What can hang from each mark
T: Q
X: P Q Z
P: W
Q: W X
Y: T Z
W: B Q
B: P W
Z: X Y

Every row comes from one small tree of marks. The marks that hang from a mark follow it in brackets, in alphabetical order. Every link used is in the known rows. Which tree was each row made from?
Known rows
Y{T{Q} Z}: [-0.34 -1.83  3.38 -0.18 -0.23 -0.97  2.84  0.25  0.65  0.30 -0.26  1.15
 -1.83  1.24 -0.67  2.58 -2.93 -0.58 -4.60 -2.85  3.81 -1.91 -1.07]
Z{X{Q} Y}: [ 2.12  1.67 -5.23  3.80 -4.40 -1.46  0.90 -4.53 -0.43 -1.96 -2.73  0.41
 -0.09  2.73 -0.56 -2.12  0.95 -0.52 -1.51 -1.78 -0.01  0.62 -2.12]
B{P}: [ 2.62  0.92 -1.77 -0.46  0.94 -3.57 -1.72 -0.90 -0.42  4.85 -2.33 -1.63
 -1.32 -1.67 -0.04  0.65 -0.31 -0.33 -3.50  2.01 -2.73 -2.12 -0.67]
W{B{P} Q{X}}: [ 4.43  1.18  1.48  3.43  3.53 -1.94 -1.69  0.28  0.50  0.44 -3.85 -1.29
 -1.77 -3.10  1.89  0.16  4.64  1.67 -0.52 -0.86 -0.71 -0.95  3.78]
Z{X Y{T}}: [ 1.04  2.36 -4.06  0.34 -1.76 -2.76 -0.83 -7.15 -2.81 -1.22 -1.92 -0.97
 -2.67  3.11  2.31 -2.33 -1.24 -2.04 -0.07 -1.05  1.44  2.21 -0.85]
T{Q{W{B}}}: [ 2.07 -0.62 -1.16 -1.89 -0.48  4.49 -1.96  3.68 -0.59  0.18  1.42 -0.56
  1.10  2.15 -2.77  4.50  1.05 -1.23  0.18 -0.79 -0.04  0.06  0.73]
P{W{B Q}}: [ 4.70  0.89  1.19  4.91  2.29  0.77 -3.10 -2.19 -0.23  0.61 -1.44  1.35
 -1.72 -2.42  1.05 -0.50 -0.05  1.37  6.40 -3.38  0.28  1.37  5.15]
B{P W{Q{X{Z}}}}: [-0.82 -2.36  4.34  2.74  0.74 -0.35 -0.92 -0.02  2.06  2.96 -2.19 -0.86
 -1.11 -5.37  3.01 -0.91  1.50 -0.63  1.27  1.44 -1.35  0.51 -1.93]
X{Q Z}: [ 1.12 -3.38 -0.39  0.03 -3.92  2.16  1.57  1.29  2.08 -1.86 -0.62 -1.82
  2.27 -1.60 -1.98 -1.71 -5.63  2.28 -0.80 -2.11 -0.04 -3.01 -2.66]
W{B{P}}: [ 4.13  0.34 -0.36  2.76  2.92 -1.82 -5.98 -1.54 -1.54  2.97 -2.52 -2.24
 -2.36 -2.78  1.21  2.04  1.20  0.58  0.00  1.94 -2.63 -2.58  1.78]
Z{X{Q{W}} Y{T}}: [-0.78  0.36 -6.32  0.08 -6.12  0.23  0.97 -4.57 -2.60 -4.40  0.47  0.28
 -1.39  3.81  1.17 -1.80  0.56 -1.34  0.43 -3.05  1.84  2.00 -2.25]
Y{T{Q} Z{X}}: [-3.91 -2.52  2.53  1.49 -0.32 -1.94  1.59 -1.11 -0.75 -0.43 -1.40  2.04
 -0.92  2.01  0.53  1.68 -0.57 -3.00 -4.87 -0.97  2.78 -0.29 -1.17]
W{B{P} Q{X{Z}}}: [ 2.33 -1.37  4.17  2.28  3.13  0.21 -2.21  0.28  0.67 -0.69 -2.92 -2.12
 -0.93 -4.45  2.56 -1.47  2.21  2.47  1.74  0.30 -0.48 -1.67  2.59]
Y{T Z{X{P}}}: [-4.78 -1.84  1.90  1.97  1.35 -5.34 -0.77 -3.27 -0.99 -1.47 -1.09  2.17
 -1.76  0.15  2.07 -0.62 -1.20 -1.99 -1.96  1.10  0.96  0.01 -1.02]
W{Q}: [ 5.23  1.19 -1.36  1.34 -0.71 -1.87  2.49  0.41  2.13  0.01 -3.92 -0.77
 -0.36 -0.24 -1.14 -1.00 -2.09  0.11  0.43 -3.85 -0.06  0.83  1.03]
Q{W{B} X{P}}: [-0.64  1.00 -0.78 -4.34  3.17  2.14 -3.45  2.55 -0.78 -2.48  2.91 -0.55
  2.72  1.53 -0.11  2.94  2.99  0.61  1.24  0.02 -1.24  0.41  2.34]
Y{Z{X{P{W}}}}: [-4.38 -0.66  3.09  3.25  2.84 -3.60 -2.63 -3.20 -0.82  1.56 -0.76  5.00
  0.48 -0.08  0.89  0.00  0.92 -1.29  0.44  1.87 -1.01  0.82  1.16]
P{W{B Q{X{Z}}}}: [ 2.18 -0.62  4.34  1.35  3.43  3.28 -2.23 -0.86 -0.30 -1.08 -0.09  1.03
  0.82 -2.86  2.00 -1.62 -0.03  2.78  6.08 -3.28  0.96  0.80  5.47]
W{B{P} Q}: [ 5.32  0.21  0.70  5.79  2.20 -2.57 -2.97 -0.65  0.13  1.36 -4.65 -1.50
 -3.93 -3.76  1.68 -0.30  2.53  1.08  1.97  0.18 -1.35 -0.98  2.53]
Y{T{Q{W}}}: [-0.56 -0.74 -2.39 -5.05 -2.89  2.00  2.79  2.80 -0.88 -0.16  2.61 -0.86
 -0.35  2.66 -1.77  1.90 -2.41 -2.19 -1.91 -1.92  1.78  0.30 -1.61]
X{P}: [ 0.61  1.68 -1.72 -0.52  1.14 -3.03  0.24  0.66  0.86  1.76 -0.23 -0.50
  0.08 -0.25 -1.72  0.00 -2.32 -0.04 -0.60  1.97 -2.18  0.00 -0.94]
Z{Y}: [ 6.33  3.81 -3.34 -0.88 -0.73 -0.80 -0.61 -4.84 -0.64  0.79 -2.15 -1.36
 -1.33  2.94 -0.46 -0.04 -2.47  0.95 -0.12 -2.18  0.89  0.52  0.03]
B{W{Q{X{P}}}}: [ 0.15  0.25  1.87  3.55  1.11 -1.10  1.21  0.92  3.15  0.59 -0.98  0.51
  0.14 -2.13  0.81  0.00  1.41 -0.94  1.83 -0.74 -0.40  2.98 -0.88]
T{Q}: [ 2.64  0.75 -1.05 -1.14 -1.07  0.77  2.78  3.03  1.32  3.09 -0.59 -0.69
  1.14  1.79 -3.63  2.24 -1.54 -1.00 -4.10 -0.53  0.03 -0.71 -1.06]
B{P W{Q}}: [ 1.92 -1.21  1.35  6.24 -0.34 -3.04 -1.89 -1.26  1.45  4.57 -3.71 -0.36
 -3.71 -4.80  2.09 -0.17  1.80 -2.14  1.71  1.59 -1.66  1.04 -2.15]

Which tree is each row?
[-2.17 -0.16  1.13  2.85 -3.22  2.06  1.85 -2.41  0.28 -0.36  3.12  1.78
 -1.11 -2.06 -0.19 -4.90 -2.98  4.76  5.65  2.77  0.65 -0.97 -1.82]
X{P{W} Q Z{Y}}
[-4.94 -0.28 -2.70  4.75 -1.80 -2.35  0.98 -0.68 -0.03  0.62  1.12  3.09
  1.60 -0.86 -0.86 -2.34  1.02 -0.86  0.71  2.36 -2.40  0.69 -0.74]
Z{X{P{W} Q}}
[ 1.17  1.57  1.78  5.59  2.81 -1.44 -1.90 -0.42 -0.03  1.10  0.30  2.24
 -2.20 -3.20  0.86 -1.70  0.77  1.73  6.92  1.52 -0.90  1.47  3.66]
X{P{W{B Q}}}
[-2.63 -1.64  1.73 -5.64  2.81  4.41 -3.93  2.80 -0.88 -3.45  3.67 -1.10
  3.59 -0.19  0.53  1.27  0.22  1.56  3.35  1.19 -1.33 -0.40  1.36]
Q{W{B} X{P Z}}
[-0.67  0.18  0.42 -7.62 -1.74  6.44  2.57  2.86  0.05 -1.19  3.00 -0.54
  3.05  4.31 -1.87  1.56  0.12  0.52 -1.66 -0.51  1.91  0.58 -0.95]
T{Q{W X{Z{Y}}}}
[ 1.83  1.32  0.45  3.00  0.89 -3.15  0.21 -1.44 -0.47  5.47 -2.12  1.49
 -2.91 -3.59  1.48 -2.23  1.39  0.33  1.56  1.26 -1.80  0.07  1.97]
B{P{W{Q}}}
[ 0.68 -2.01  1.21 -6.83  1.87  5.91 -5.03  1.53 -1.32 -3.71  2.06 -1.97
  4.37  0.79  0.58  2.17 -0.54  1.03  2.35 -2.83 -0.25 -0.44  2.30]
Q{W{B} X{Z}}
[-1.99  1.70 -2.03 -7.31  1.15  0.79  0.59  3.24  0.38 -1.14  2.90 -0.05
  3.83  2.76 -1.51  1.93  1.53 -0.67 -1.69 -0.14 -1.43  1.05  0.55]
Q{W X{P}}
[-2.73  0.00  2.02 -1.30 -2.00  0.53  3.35 -1.18 -0.11 -0.15  2.80 -1.00
 -3.35  0.27  0.19 -3.37 -4.66  1.82  2.18  4.69  2.12 -0.08 -3.67]
X{P Z{Y{T{Q}}}}
[-1.57  2.05  0.69 -2.72  1.08  0.08  5.05  5.11  2.29  2.20  1.97 -0.19
  2.46  1.78 -3.04  1.74  1.33 -0.22 -5.73  1.74 -0.01 -0.59 -0.95]
T{Q{X{P}}}
[ 3.14 -1.92 -3.89  0.85 -2.99  3.35 -2.19  1.79 -0.15 -3.49  0.41 -1.08
  1.50  0.48 -2.13  2.62  0.10  1.26  1.37 -4.05 -0.16 -1.56  0.54]
X{Q{W{B}}}
[ 3.06  1.75  1.72  3.08  3.67 -0.94  0.02  1.67  1.79 -2.35 -1.45 -0.54
 -0.55 -1.32  0.34 -0.26  2.56  2.10  1.89 -1.16  0.16  0.72  3.60]
W{B Q{X{P}}}
[ 0.87 -0.19  2.09  3.87  1.18 -2.23 -0.40 -0.27  1.57  3.75 -2.75 -0.30
 -1.68 -4.04  2.57  0.25  3.77 -1.64 -0.50  0.36 -0.93  1.08 -1.24]
B{P W{Q{X}}}
[-3.95 -2.21  1.13  5.36 -0.77 -3.80  0.34 -0.92  1.19 -1.63 -2.18  3.39
  1.22 -0.02 -0.58  0.19  0.90 -0.21 -3.18  0.34 -0.59 -1.36 -1.92]
Y{Z{X{P Q}}}
[-4.03  1.34 -1.65  1.78  1.24 -3.17 -2.04 -2.14 -1.22  2.62  0.58  2.57
  1.20 -0.33  0.50 -1.78  0.32 -2.23  1.69  3.45 -2.69  2.23  0.70]
Z{X{P{W}}}
[ 0.09  0.87 -1.37 -7.26 -0.82  3.78  3.10  5.52  0.96  0.68  2.38 -0.25
  4.58  4.27 -3.64  3.79  2.00 -1.47 -5.09 -2.14  0.67  0.23  0.06]
T{Q{W X}}
[ 0.88 -0.67  4.14  2.23  3.34  0.95 -0.41  1.87  1.91 -3.26 -0.84 -1.01
  0.38 -2.89  1.24 -2.01 -0.12  2.86  3.82 -0.12  0.31 -0.21  2.31]
W{B Q{X{P Z}}}
[ 0.43  1.12 -5.05  3.17 -5.11 -1.95  2.02 -5.87 -1.48 -3.10 -1.38 -0.57
 -2.27  2.16  1.31 -2.98 -0.53 -0.60 -1.27 -2.41  1.90  0.86 -2.32]
Z{X{Q} Y{T}}
[-0.79 -1.61 -0.60 -1.60 -0.88  1.15 -0.98  1.96 -2.41  1.41  2.20 -1.70
 -3.32 -0.50  0.50  2.29  1.21 -1.55 -0.75  1.53  0.42 -1.31 -0.53]
Y{T{Q{W{B{P}}}}}
[-6.36 -1.58  2.99  2.71  2.03 -4.32 -1.37 -4.42 -2.12  0.06  0.37  4.13
 -1.82 -0.64  3.15 -1.15 -0.91 -1.42  1.02  1.16  1.13  0.93  0.49]
Y{T Z{X{P{W}}}}
[-0.62 -0.63  2.42 -4.88  0.20  3.73  3.50  4.18  2.17  1.09  1.17 -1.32
  3.77  1.25 -2.73  1.32 -1.73  0.34 -4.72 -0.32  0.91 -1.64 -1.01]
T{Q{X{Z}}}
[-0.52 -1.37 -2.96  2.24 -2.31  1.48 -1.26  2.85  0.45 -3.28  2.10  0.14
  0.62 -0.40 -1.99  1.31  0.92  1.68  2.57  0.67 -1.58 -1.24 -0.63]
X{P Q{W{B}}}
[-0.79 -0.36  3.61 -0.25  1.83 -0.54  0.95 -0.56 -0.07  3.73 -0.56  0.84
 -0.68 -4.18  2.19 -3.26  1.02  1.65  1.47  1.39 -0.83 -0.67  2.19]
B{P{W{Q{X{Z}}}}}
[-1.89 -2.78  2.45 -3.21 -1.34  1.37  2.01  1.64 -0.69 -1.20  1.26  1.92
 -0.97  2.56 -0.91  3.69 -1.54 -1.64 -2.93 -2.93  3.63 -0.90 -0.86]
Y{T{Q{W}} Z}
[ 3.25  2.82 -1.84 -1.01 -2.73  0.16  3.32 -3.03 -1.09  0.63  0.23 -1.33
 -3.75  3.02 -0.29 -0.17 -2.42  0.20 -1.28 -1.38  3.65  0.36 -1.50]
Z{Y{T{Q}}}
[-2.38  2.87 -3.21  1.37 -1.34 -4.42  0.29 -5.96 -2.08 -0.87 -0.16  0.11
 -3.56  2.22  2.21 -3.17 -0.70 -1.50  1.07  2.58  0.35  2.73 -1.60]
Z{X{P} Y{T}}
[-3.38 -0.22  2.89 -3.83  0.74  2.28  4.56  5.22  2.61  1.32  2.34 -0.33
  3.13  0.52 -2.55  0.20 -1.19  0.99 -3.76  3.31  0.23 -1.01 -1.63]
T{Q{X{P Z}}}
[-2.22  0.80  0.20  6.71  2.20 -2.71 -2.92 -1.88 -0.91  0.52 -0.88  2.91
 -1.01 -1.95  1.77 -2.48  2.71 -1.27  5.74  2.59 -2.23  3.16  2.92]
Z{X{P{W{B Q}}}}
[ 2.25 -0.57 -2.01 -1.49  1.36  1.06 -6.47 -0.11 -2.61  1.24 -0.23 -1.60
 -0.98 -0.71  0.84  3.06  2.10 -0.71  1.51  0.93 -2.59 -1.25  1.42]
Q{W{B{P}}}
[-4.86 -1.15 -4.82  1.10 -3.95 -1.52  0.73  1.81  0.38 -2.41  0.72  1.47
  2.68  1.31 -1.65 -0.82  1.76 -2.12 -0.83  1.80 -2.76  1.08 -2.43]
Z{X{P Q{W}}}
[-0.17  0.03  0.25 -3.48  1.24  3.57 -0.86  4.84 -0.88  1.87  1.81 -0.78
  1.68  1.18 -1.21  4.52  5.47 -0.70 -3.38  1.35 -0.56 -1.45  1.38]
T{Q{W{B{P}} X}}
[-1.34 -0.04 -1.40 -7.40 -1.34  2.44  4.12  3.70 -0.69 -0.89  3.55 -1.03
  1.80  3.41 -1.48  2.22 -0.03 -1.73 -4.34 -2.81  2.20  0.25 -0.34]
Y{T{Q{W X}}}
[-3.30 -0.45 -3.87  4.13 -2.74 -3.59  1.71  0.74  1.21 -0.93 -1.10  0.85
  1.68 -0.25 -1.57 -1.95  0.31 -1.14 -2.29  2.14 -2.39 -0.17 -2.53]
Z{X{P Q}}
[ 2.36 -0.04  0.15 -3.09 -1.70  1.04 -0.16 -5.42 -1.45 -1.48  0.05 -2.75
 -2.47  0.39  1.74 -2.72 -6.74  1.62  2.45 -1.29  2.45 -0.33 -1.56]
X{Z{Y{T}}}
[ 1.00  1.17  1.94 -4.33 -0.55  4.06  3.55  1.23  1.06  0.49  1.10 -1.09
  2.10  2.56 -1.79  0.48 -1.15  1.42 -3.30 -0.18  2.20 -0.60 -1.03]
T{Q{X{Z{Y}}}}
[-2.33  0.05  2.06 -4.90  2.27  0.39  1.04  1.55  1.49 -0.45  1.61 -1.20
  3.62 -0.61 -0.54 -1.05 -2.86  1.56 -1.53  1.85 -1.14 -1.05 -0.72]
Q{X{P Z}}
[ 1.07  0.58 -0.62 -9.11 -0.58  5.27 -0.82 -1.22 -1.18 -3.21  1.80 -1.31
  3.58  3.31  0.43  0.37 -1.21  1.36  1.00 -2.53  1.03  0.66  0.10]
Q{W X{Z{Y}}}
